Each row was made from one walk, in order. Every step used is in the known rows, and no mark comes twice. Write each row's walk.
Known rows
zusi bunuban selin rizat: [-0.73  0.01  3.85  3.45  1.78 -2.05 -0.30  3.18  0.59  2.92 -7.25  3.39
  0.63  2.72 -2.79 -1.91  2.79  4.43 -0.22 -0.32 -1.05 -3.02  0.07  1.47]
bipes selin rizat bunuban fevoboz: [ 0.14  2.14  3.70  2.76 -1.29 -3.34 -5.95  4.83  0.01 -1.96  5.18 -0.13
  0.52 -6.47  0.44  3.25  1.99  7.17 -1.74  0.31 -0.84 -2.23 -0.02  1.92]
rizat bunuban selin bipes: [-0.22 -1.68 -4.10 -0.86 -3.12 -2.00  1.70  2.93  3.26 -1.04 -5.39  1.87
 -1.34 -0.98  2.99  4.65  3.22 -1.31 -1.00 -0.75  0.05  0.18  2.37  1.36]
selin bipes bavi fevoboz sezim: [-1.05 -2.43 -2.57 -1.65 -2.36  3.32  2.57  1.91 -0.85  1.73 -0.32 -5.23
  0.25  4.52  0.00  0.23 -0.44  2.24 -2.09  0.43 -3.07 -1.04  0.50 -2.89]
rizat bunuban zusi: [-2.03  5.31 -4.23 -1.37 -3.89 -1.71 -1.31  4.04 -0.59 -3.46 -0.87  2.25
  0.89 -0.01  5.68  2.76  0.91  1.47 -2.52  0.12 -0.43 -0.60 -1.76  0.47]
bavi fevoboz bunuban: [-0.16  1.58 -4.00  0.72 -1.90  0.85 -1.09  1.64 -1.10  0.79  2.96 -0.19
  0.71  6.16  1.83  0.05  3.52  2.93 -2.33 -0.46  2.37 -0.32 -1.77 -2.58]
zusi selin: [ 2.29  0.57 -4.02 -4.60 -4.42 -2.46  1.50 -0.10  1.62  0.33  0.60  4.62
 -0.89  1.80 -0.35 -0.77  1.30  0.54  0.34 -0.14  0.81 -1.89 -0.37  0.65]
bipes selin rizat bunuban zusi: [-1.50  5.91  3.27 -0.62 -0.05 -3.76 -5.80  5.72 -2.22 -4.60  1.48  0.75
  0.58 -1.51  1.66  2.25 -0.23  6.24 -2.51  1.94 -2.23 -3.09 -1.87  1.16]
bavi fevoboz bunuban selin bipes: [ 0.39 -2.72 -3.59  2.49 -0.40 -0.05  1.30  1.08 -0.03 -0.79 -3.49  0.21
 -0.76  5.02  0.13  0.63  3.78  1.79 -1.41 -0.58 -0.27  0.70  0.27 -2.57]
bipes selin rizat bunuban: [-0.42  2.89  2.84 -1.87  0.02 -3.71 -5.31  4.89  0.83 -0.72  3.49  0.66
  0.12 -1.35  0.74  4.11  2.00  4.93 -1.74  1.15  0.63 -3.91 -0.82  2.16]
zusi rizat bunuban fevoboz: [ 0.40  0.42  2.84  1.79 -4.51 -1.14 -1.29  1.46  1.97 -0.83  1.28 -1.31
  0.76 -4.75 -1.66  3.64  2.02  2.72 -1.37 -1.06  0.28 -1.04  0.49  2.19]
bavi fevoboz: [-0.63  1.88 -3.85  1.23 -2.87 -0.30  0.92  2.17 -0.26  2.51  2.00 -0.29
  0.70  8.06  1.06 -0.35  3.34  3.61 -2.29 -0.26 -1.72 -1.61 -0.24 -1.88]
bunuban fevoboz: [-0.71  1.91 -1.90  1.88 -5.39 -1.82  0.18  2.57  0.02 -0.28  2.56  0.77
  1.14 -1.78  0.53 -2.19  2.93  2.80 -2.09  0.08 -1.71 -0.19 -0.62  0.77]
selin bipes bavi fevoboz bunuban zusi: [-1.04  0.64 -2.35  0.88 -1.32  4.69  0.70  1.92 -5.02 -4.73 -1.10 -0.86
  1.27  4.31  2.79 -1.28  2.36  2.97 -2.98  2.35 -0.69  0.16 -2.82 -3.27]
zusi selin bipes bavi fevoboz: [ 2.78 -4.01 -4.42 -1.36 -2.90  3.35  3.55 -1.34 -0.92  0.35  0.15  2.73
 -0.92  5.27 -0.38  0.00  3.58  0.90  0.25  1.34 -1.03 -2.16  0.83 -2.10]
rizat bunuban zusi selin bipes bavi fevoboz: [ 2.07 -1.32 -5.89  0.31 -2.45  3.84  1.81  0.30 -2.98 -4.05 -1.58  4.11
 -0.53  2.22  3.59  4.13  1.97  1.23 -0.50  0.46 -1.62 -0.90  0.54 -2.59]
selin rizat: [-0.49  2.10  4.49 -4.18  0.02 -3.09  2.19  4.58 -0.06  0.36 -1.96 -0.21
  1.66  2.91 -2.83 -0.48  1.67  2.06 -1.20  1.13 -0.76 -3.35 -0.59  0.07]
rizat bunuban zusi selin bipes bavi: [ 1.48 -0.90 -4.40 -3.75 -3.72  2.06  1.91  0.56 -1.68 -5.62 -2.77  5.38
 -0.87 -2.85  4.03  3.37  0.66 -0.72 -0.08  1.43  0.37 -1.00 -0.49  0.41]
rizat bunuban: [-0.86  2.47 -4.24 -2.86 -3.74 -0.79 -0.32  3.53  2.51  0.59  1.22  1.53
  0.11 -0.06  4.22  4.41  3.41  0.47 -1.56 -0.73  2.69 -0.99 -0.10  1.46]
fevoboz bavi: [-1.30  1.57 -4.29 -4.94 -4.72  4.33  0.15  2.97 -0.55  0.55  0.00  0.58
  0.22  0.50  1.54  0.05  3.72  1.83 -2.36  0.31 -0.28 -1.57 -2.57  1.20]
bavi fevoboz sezim: [-1.35  1.69 -3.99 -0.10 -2.10 -0.88  0.26  2.49  0.06  2.94  1.91 -3.91
  0.21  6.45 -0.03  0.11 -1.05  3.93 -2.50 -1.71 -3.03 -0.70  0.29 -2.96]
zusi selin rizat bunuban fevoboz sezim: [ 2.97 -0.90  1.66 -2.12 -0.38 -3.22  0.28  2.53  1.35 -1.45 -0.02 -0.12
 -0.18 -6.86 -2.86  4.79 -3.05  3.09  1.37 -2.57 -0.69 -1.50  2.67 -0.26]
selin rizat bunuban: [-0.12  2.42  2.62 -3.76  0.18 -1.99  0.74  5.40  0.89  0.22 -1.64  0.17
  1.42  0.05  0.59  5.07  2.12  1.04 -0.74 -0.02  1.89 -2.97  0.71  0.89]
bunuban selin bipes bavi fevoboz sezim: [-1.31 -2.46 -2.60  0.19 -0.80  3.81  1.83  2.06 -0.65  0.13 -6.14 -4.78
 -0.52  4.11 -1.84 -0.86 -0.61  3.71 -1.84 -0.26 -5.47 -0.75  1.33 -2.06]

Which walk is each row?
[-0.76  2.32 -4.43 -0.41 -3.07 -0.67 -1.37  3.28  2.43 -0.51 -4.42  2.33
 -0.78 -0.68  2.74  3.16  3.10  1.71 -1.33 -1.72 -0.05 -0.86  0.94  2.19] => rizat bunuban selin
[-1.68  5.29 -1.81 -1.92 -2.78 -1.00 -1.58  2.76 -2.92 -5.31 -0.14  1.33
  1.06  0.83  3.09 -2.27  0.23  2.74 -3.27  1.18  1.05 -0.08 -4.34 -0.49] => fevoboz bunuban zusi
[-0.45  2.85  5.09 -2.45 -0.39 -4.25 -3.76  4.52 -0.44 -0.25  2.94 -0.22
  0.00  1.23 -2.82 -1.17  1.27  6.06 -2.05  2.52 -1.68 -4.64 -1.89  1.40] => bipes selin rizat
[-1.11  1.57 -2.79  1.59 -0.40  6.81 -2.40  0.83 -2.73 -1.50 -4.02 -0.24
  0.24  4.02  0.32 -2.01  4.01  5.82 -2.55  0.42 -0.60 -1.21 -1.92 -0.72] => bipes bavi fevoboz bunuban selin
[-1.08  4.86  2.70 -2.06  0.28 -2.59  0.34  5.96 -2.06 -3.57 -3.20  0.71
  2.09  0.46  1.81  3.73  0.19  2.50 -2.03  0.62 -1.26 -2.39 -0.64 -0.34] => selin rizat bunuban zusi
[ 2.31 -0.66 -5.57 -2.91 -3.96 -3.38  2.27  1.16  0.36 -4.51 -1.01  5.63
 -1.05 -1.44  3.71  4.42  0.24 -1.92 -0.05 -0.05  0.47 -0.13  0.66 -0.27] => rizat bunuban zusi selin bipes
[-1.07  1.65 -3.23 -0.01 -5.18 -1.52 -1.42  3.57  1.75 -0.51  2.68 -3.36
 -0.03 -6.43  2.66  3.25 -1.50  3.06 -1.99 -2.46 -0.37  0.78  1.27  0.29] => rizat bunuban fevoboz sezim
[ 3.13 -4.64 -3.90 -2.07 -1.47  4.60  2.28 -1.88 -1.68 -1.91  0.88  2.27
 -0.71  3.59  0.39  0.69  3.58  1.21  0.11  1.25  3.00 -0.71 -0.84 -2.71] => zusi selin bipes bavi fevoboz bunuban
[ 1.19  2.24 -4.38 -0.38 -1.23  5.41 -1.81 -1.30 -5.38 -4.52 -0.04  4.06
  0.47  3.91  1.61 -2.19  0.89  5.31 -1.40  1.16 -0.32 -0.94 -3.64 -2.90] => bipes bavi fevoboz bunuban zusi selin
[-0.53  1.90  3.85 -1.88  0.99 -2.82  1.12  4.39  0.50 -0.34 -7.64  0.41
  1.02  2.96 -4.43 -1.27  1.15  3.10 -0.80  0.05 -3.35 -3.32  0.36  1.23] => bunuban selin rizat
[-0.19  0.82  2.75 -3.01 -3.12 -1.44 -0.41  1.67  2.96  0.81 -0.33 -0.62
  0.48 -0.04 -1.15  4.73  1.63  0.79 -1.31 -0.29  2.16 -2.40 -0.08  2.09] => zusi rizat bunuban
[ 1.27  3.49 -5.97 -2.88 -3.84 -1.97 -0.76  1.06 -0.23 -3.99 -0.51  6.05
 -0.57 -0.88  3.95  2.96 -0.39  0.80 -0.50 -0.81  0.25 -0.62 -0.79  0.39] => rizat bunuban zusi selin
[-0.49 -4.22 -3.38  7.98 -0.96  4.58  0.82  0.25 -0.55  3.47 -5.83  2.84
 -0.60  5.65  0.61 -1.82  5.53  3.76 -1.33  0.55 -1.96 -0.79  0.67 -0.44] => zusi bunuban selin bipes bavi fevoboz
[-0.35  0.59  2.57 -0.44 -2.04 -0.86 -1.56  1.46  3.15 -0.54 -6.21 -0.08
 -0.41 -0.60 -2.66  3.91  1.77  2.24 -1.10 -1.37 -0.44 -2.06  0.84  3.34] => zusi rizat bunuban selin
[ 3.26 -0.03  1.19 -5.73  0.10 -3.04  1.64  2.25  1.81 -0.57 -1.45  4.17
  0.05 -0.57 -0.87  5.07  1.02  0.53  1.68 -0.99  2.37 -3.41  1.42  0.66] => zusi selin rizat bunuban
[-0.34 -1.26  4.64  0.99 -0.64  4.40  0.51  0.03 -4.88 -4.91 -2.55 -3.50
  1.11  4.52 -2.80 -0.76  1.01  3.82 -2.98  2.97 -1.23 -1.18 -3.14 -2.21] => selin bipes bavi fevoboz bunuban zusi rizat
[ 3.62 -0.42  1.46 -0.87 -1.18 -2.88  0.93  2.12  0.65 -1.52  0.33  3.63
  0.70 -5.58 -1.49  4.60  1.57  2.29  1.37 -1.23  0.63 -1.96  1.64  0.69] => zusi selin rizat bunuban fevoboz
[-0.34  1.25 -3.93  2.79 -0.95  1.47 -1.96  1.25 -1.05 -0.33 -3.20  0.38
  0.08  5.50  0.15 -0.72  3.85  4.59 -2.01 -0.97 -0.42 -0.24 -0.78 -1.58] => bavi fevoboz bunuban selin
[ 0.16 -2.02 -1.91 -1.86 -1.85 -1.83  1.27  1.90  1.36 -2.64 -4.75  0.80
 -0.84  0.01  0.64 -0.22  2.50 -0.24 -1.21  0.46  1.53  0.35 -0.54  0.30] => fevoboz bunuban selin bipes
[ 1.85  3.22  2.66 -3.89  0.15 -4.07  2.03  2.24 -2.41 -3.73 -3.56  4.26
  0.78  1.90 -3.67 -1.22 -1.79  2.44 -0.14  1.20 -3.26 -3.24 -1.48 -0.84] => bunuban zusi selin rizat
[ 1.92  2.10  2.27 -1.46  2.69  4.24 -0.77  0.64 -6.71 -5.23 -2.78  2.37
  1.56  4.30 -2.18 -1.27 -0.06  6.11 -0.31  1.89 -1.13 -3.21 -2.93 -3.07] => bipes bavi fevoboz bunuban zusi selin rizat
[-1.47  3.76  4.31 -1.49 -3.38 -2.75 -0.12  1.78 -1.54 -2.75 -2.24 -1.08
  1.05  2.73 -3.65 -1.94 -1.11  2.94 -2.84  1.39 -3.22 -2.31 -2.44  0.86] => bunuban zusi rizat
[-0.76 -3.50 -2.67  4.53 -2.17 -2.53  1.36  1.26  2.68  2.52 -5.68  4.35
 -1.51  1.59  0.85 -1.46  3.97  0.80 -0.57 -0.11  0.18 -0.31  1.02  1.17] => zusi bunuban selin bipes
[-0.84  2.04 -2.04 -1.29 -1.86 -0.25 -1.68  1.84  0.70 -2.21 -4.13  1.61
 -0.22 -0.13  0.48 -1.49  2.29  2.51 -1.61 -0.22  1.24 -0.43 -1.91  1.04] => fevoboz bunuban selin
[-0.02 -2.41 -2.62 -0.67 -1.63  4.84  1.55  1.01 -2.51 -1.12  0.67 -1.45
  0.39  4.55  1.76  0.22  4.58  1.87 -1.75  1.91  2.25 -0.62 -1.13 -2.45] => selin bipes bavi fevoboz bunuban
[-0.18  1.03  1.44  0.77 -1.45  2.67 -6.47  5.04 -1.91 -2.00  4.49 -0.50
 -0.02 -8.10  0.91  4.41  3.22  7.82 -2.07  0.49 -1.69 -2.12 -1.26  2.41] => bipes selin rizat bunuban fevoboz bavi
[-1.04 -1.71 -1.14 -2.08 -2.76  2.33  2.42  1.81  0.24 -1.52 -6.63  0.56
 -0.23  0.35 -0.40 -1.95  3.43  0.89 -1.62  1.90 -2.38 -1.43  0.13  1.95] => bunuban selin bipes bavi
[-1.37 -4.53 -3.27  6.37 -0.49  4.38  0.17  0.59 -0.06  3.71 -6.23 -1.36
 -1.04  4.03 -0.15 -1.32  0.90  4.78 -1.31 -0.72 -3.40 -0.50  1.18 -1.64] => zusi bunuban selin bipes bavi fevoboz sezim
